In the rows, 128 means zero.
Known rows, with every step that occurs:
zesunat -> moraf: [123 133 132 134 128  58 160 165 158 135 110 148 135 107 151 159 135 135
 110 158 143 201  94 173  68 103]
moraf -> zesunat: [130 122 136 126 100  85 160 173 158 109  75 143 119 108 139 156 130 134
 136 152 152 161 111 131  69 113]
vinor -> zesunat -> moraf -> bozal -> puno -> guki: [126 161 112  99 112  63 142 151 143 127  66 144 121 141 124 143 160 106
 149 178 134 145  46 185  83 161]
vinor -> zesunat -> moraf -> bozal -> puno: [122 164 120 120 126  67 125 157 130 129  89 163 108 139 127 155 145 114
 138 183 136 152  64 164  69 132]
miteko -> bozal -> moraf -> zesunat -> vinor: [114 167 121 155  74 100 179 190 150 143  64 149 150 117 150 137  98 135
 119 206 165 131  58 141  90 113]
bozal -> tepaf -> puno -> guki: [112 130 141 117 115  55 183 152 169  93  74 131 166 110 130 150 147 113
 137 153 110 135  61 167 114 143]
vinor -> zesunat -> moraf -> bozal -> tepaf: [107 153 119 136  99  79 143 139 146 143  78 173 129 125 136 158 129 108
 125 174 113 150  70 156  57 128]
guki -> puno -> tepaf: [114 148 141 147 112 103 162 158 118  87  93 156 121 115 132 170 114 125
 127 149 141 161 100 141  65 144]
moraf -> bozal: [131 125 130 141 104  96 147 160 130 124  84 158 126 124 149 163 142 138
 133 143 133 163 117 120  59 128]
miteko -> puno: [113 144 150 129 107  63 145 164 138 108 116 134 128 111 161 139 150 118
 123 164 150 154 116 139  84 104]
puno -> guki: [127 118 130 115  98  66 177 158 152 115  74 128 149 114 137 144 153 138
 136 138 140 177  94 158  91 135]
guki -> puno -> tepaf -> bozal -> moraf -> zesunat: [130 155 123 169 104 128 174 169 156  86  63 173 118 138 123 182  72 127
 132 177 140 134  78 165  57 158]
vinor -> zesunat -> moraf: [111 151 125 118 112  57 148 150 154 134 101 149 125 117 143 147 135 124
 130 172 140 192  81 179  62 110]
miteko -> puno -> tepaf: [106 150 138 146  93  80 147 149 123  82 110 130 123  98 173 137 139 120
 133 176 147 143 116 134  83 128]
miteko -> bozal -> moraf -> zesunat: [132 145 128 160  79  94 168 176 158 133  73 131 137 125 154 146 100 138
 120 180 160 134  70 148  61 110]
puno -> tepaf -> bozal -> miteko: [121 137 110 169 121 100 151 154 122  83  86 131 124 118 149 164 104 149
 119 161 120 147 102 141  72 135]
vinor -> zesunat -> moraf -> bozal: [119 156 116 124 103  82 134 148 145 142  85 166 116 129 146 156 144 119
 134 178 133 177  82 163  47 132]
bozal -> puno -> vinor -> zesunat: [ 96 162 143 101 125  38 136 160 111 105  74 130 132 130 124 128 139 119
 144 188 140 114  66 124 107 129]
guki -> puno -> vinor -> zesunat -> moraf -> bozal: [101 187 140 106 124  87 120 156 125 140  71 172 119 144 136 160 128  90
 128 187 135 138  64 149  45 164]
moraf -> bozal -> miteko -> puno: [110 155 140 144 118  73 124 158 113 118 104 138 116 126 152 153 144 111
 121 158 138 119 105 125  69 115]
puno -> vinor: [105 134 149 122 117  54 156 166 126 117  80 132 146 111 154 143 136 135
 125 164 136 146 103 115  89 124]
vinor -> zesunat -> moraf -> bozal -> miteko -> puno: [100 181 123 129 117  59 107 145 126 137 110 142 105 130 154 147 143  90
 125 186 133 131  72 166  55 118]
puno -> vinor -> zesunat -> moraf -> bozal -> tepaf: [ 92 165 128 121 109  63 137 142 132 142  59 160 139 123 151 149 127  99
 121 197 111 116  60 138  69 147]
miteko -> bozal: [134 141 136 154  91  97 148 168 131 125  99 124 139 118 172 137 131 142
 108 166 152 163  93 127  60 116]
moraf -> zesunat -> vinor: [112 146 130 121  96  89 171 188 150 117  67 159 133 100 135 148 128 130
 133 173 157 151  98 123 100 116]
vinor -> zesunat: [113 140 129 121  95  70 151 148 136 116  88 146 127 123 133 141 135 133
 143 161 136 170  96 143  74 114]
bozal -> puno -> tepaf: [117 137 130 145 120  70 156 160 110  79  95 138 122 108 130 150 131 139
 133 165 142 138  92 136  99 127]

Rows:
[137 155 139 151 110  77 142 180 117 115 101 119 131 127 151 133 133 138
 109 173 158 138  72 130  82 115]
miteko -> bozal -> puno
[ 98 154 158 118 116  48 139 164 124 110  98 121 140 108 172 131 148 109
 124 186 147 124 106 117  94 120]
miteko -> puno -> vinor
[ 95 157 134 152 111  62 140 149 107  84 113 115 119 100 158 145 127 116
 121 170 139 123 101 136  83 113]
bozal -> miteko -> puno -> tepaf
[ 96 172 137 101 141  28 133 163 125 125  86 135 131 128 130 134 137 109
 129 201 141 137  49 162  98 126]
bozal -> puno -> vinor -> zesunat -> moraf
[130 137 124 137 123  82 145 163 148 141  96 165 122 120 157 170 142 131
 115 157 134 185 100 157  54 126]
zesunat -> moraf -> bozal
[120 159 119 167  87 108 163 162 161  80  77 144 119 120 161 151  98 120
 138 211 141 113  98 160  74 139]
miteko -> puno -> tepaf -> bozal -> moraf -> zesunat
[ 92 162 147 132 126  56 116 160 100 119  86 127 128 125 165 144 142 101
 122 178 132  88  97 102  79 131]
moraf -> bozal -> miteko -> puno -> vinor
[144 132 123 122 125  80 164 175 146  92  70 127 137 137 125 150 146 141
 135 158 134 153  80 164 103 154]
tepaf -> bozal -> puno -> guki
[ 94 189 137 106 107  61 109 150 130 133  85 144 118 127 175 131 151  83
 131 219 136 118  80 145  66 147]
miteko -> puno -> vinor -> zesunat -> moraf -> bozal
[129 151 133 160 113 133 155 161 127  78  86 163 117 131 139 173 103 134
 122 161 129 161 106 146  59 162]
guki -> puno -> tepaf -> bozal
[100 159 144 128 145  55 141 164 149 122  79 159 151 115 165 164 137  97
 116 197 101 113  59 147  87 149]
zesunat -> moraf -> bozal -> tepaf -> puno -> vinor
[103 166 125 122 124  72 139 143 160 123  87 172 132 125 141 160 136  94
 136 193  99 135  50 174  73 142]
vinor -> zesunat -> moraf -> bozal -> tepaf -> puno
[104 163 137 106 116  66 119 158 101 113  59 146 122 144 130 136 143 113
 153 191 133  96  73 109  89 150]
moraf -> bozal -> puno -> vinor -> zesunat
[ 91 178 138  99 140  38 134 158 153 115  92 138 139 118 154 141 138 100
 139 209 124 144  51 178  92 140]
tepaf -> puno -> vinor -> zesunat -> moraf
[124 134 135 108 118  60 170 162 165  94  81 125 152 115 140 147 160 122
 150 155 126 163  76 175 106 148]
tepaf -> puno -> guki
[ 95 185 149 102 132  58 136 158 134 134  86 155 128 130 131 151 124  95
 120 186 141 154  58 167  64 141]
guki -> puno -> vinor -> zesunat -> moraf
[116 148 134 139 137  72 149 158 160 123  97 171 141 116 151 174 137 107
 119 177 102 145  69 168  77 135]
zesunat -> moraf -> bozal -> tepaf -> puno
[117 150 112 152  99 105 186 190 168 122  55 178 144 125 132 161  96 142
 129 199 143 144  83 155 101 122]
tepaf -> bozal -> moraf -> zesunat -> vinor
[105 156 162 118 131  72 152 172 120 113  82 152 137 127 129 159 124 115
 116 155 145 143  90 121  74 137]
guki -> puno -> vinor
[131 159 128 161  97  99 143 165 104  86  95 114 125 115 161 137 123 136
 116 186 150 125  73 126  80 137]
miteko -> bozal -> puno -> tepaf
[120 135 127 149 116  77 156 154 149 144  87 173 137 113 149 171 131 120
 105 157 116 161  85 151  61 122]
zesunat -> moraf -> bozal -> tepaf
[ 94 171 154 101 118  73 141 155 116 113  75 152 129 137 122 145 122 104
 138 170 140 131  76 131  73 145]
guki -> puno -> vinor -> zesunat
[135 144 120 116 128  63 155 169 145 127  75 143 129 130 128 156 162 119
 131 163 138 159  59 176  86 156]
zesunat -> moraf -> bozal -> puno -> guki
[113 146 144 124 133  64 132 172 104 113  69 146 129 134 140 152 144 123
 132 173 137 104  88 103  92 146]
moraf -> bozal -> puno -> vinor
[100 146 123 138  95  76 191 185 160 134  65 172 150 111 122 155 106 134
 134 185 157 144  78 147 108 103]
bozal -> moraf -> zesunat -> vinor
[131 134 115 164 102 115 159 156 135  79  83 143 126 115 162 160 116 153
 125 172 125 165 115 136  71 150]
puno -> tepaf -> bozal
[114 157 121 175  95  95 165 153 141  84  98 143 134 123 168 150 103 128
 128 201 133 133 100 167  83 133]
miteko -> puno -> tepaf -> bozal -> moraf
[114 172 109 135 113  83 129 143 117 104  84 160 103 127 137 155 135 112
 144 196 132 138  64 161  66 152]
vinor -> zesunat -> moraf -> bozal -> puno -> tepaf
[ 95 174 143 129 143  42 113 164 118 137 100 131 125 119 171 152 145  92
 107 191 133 109  83 139  71 128]
zesunat -> moraf -> bozal -> miteko -> puno -> vinor
[120 142 122 148 140  66 138 162 132 144 100 152 123 124 144 174 132 125
 108 146 128 168  87 158  55 112]
zesunat -> moraf -> bozal -> miteko
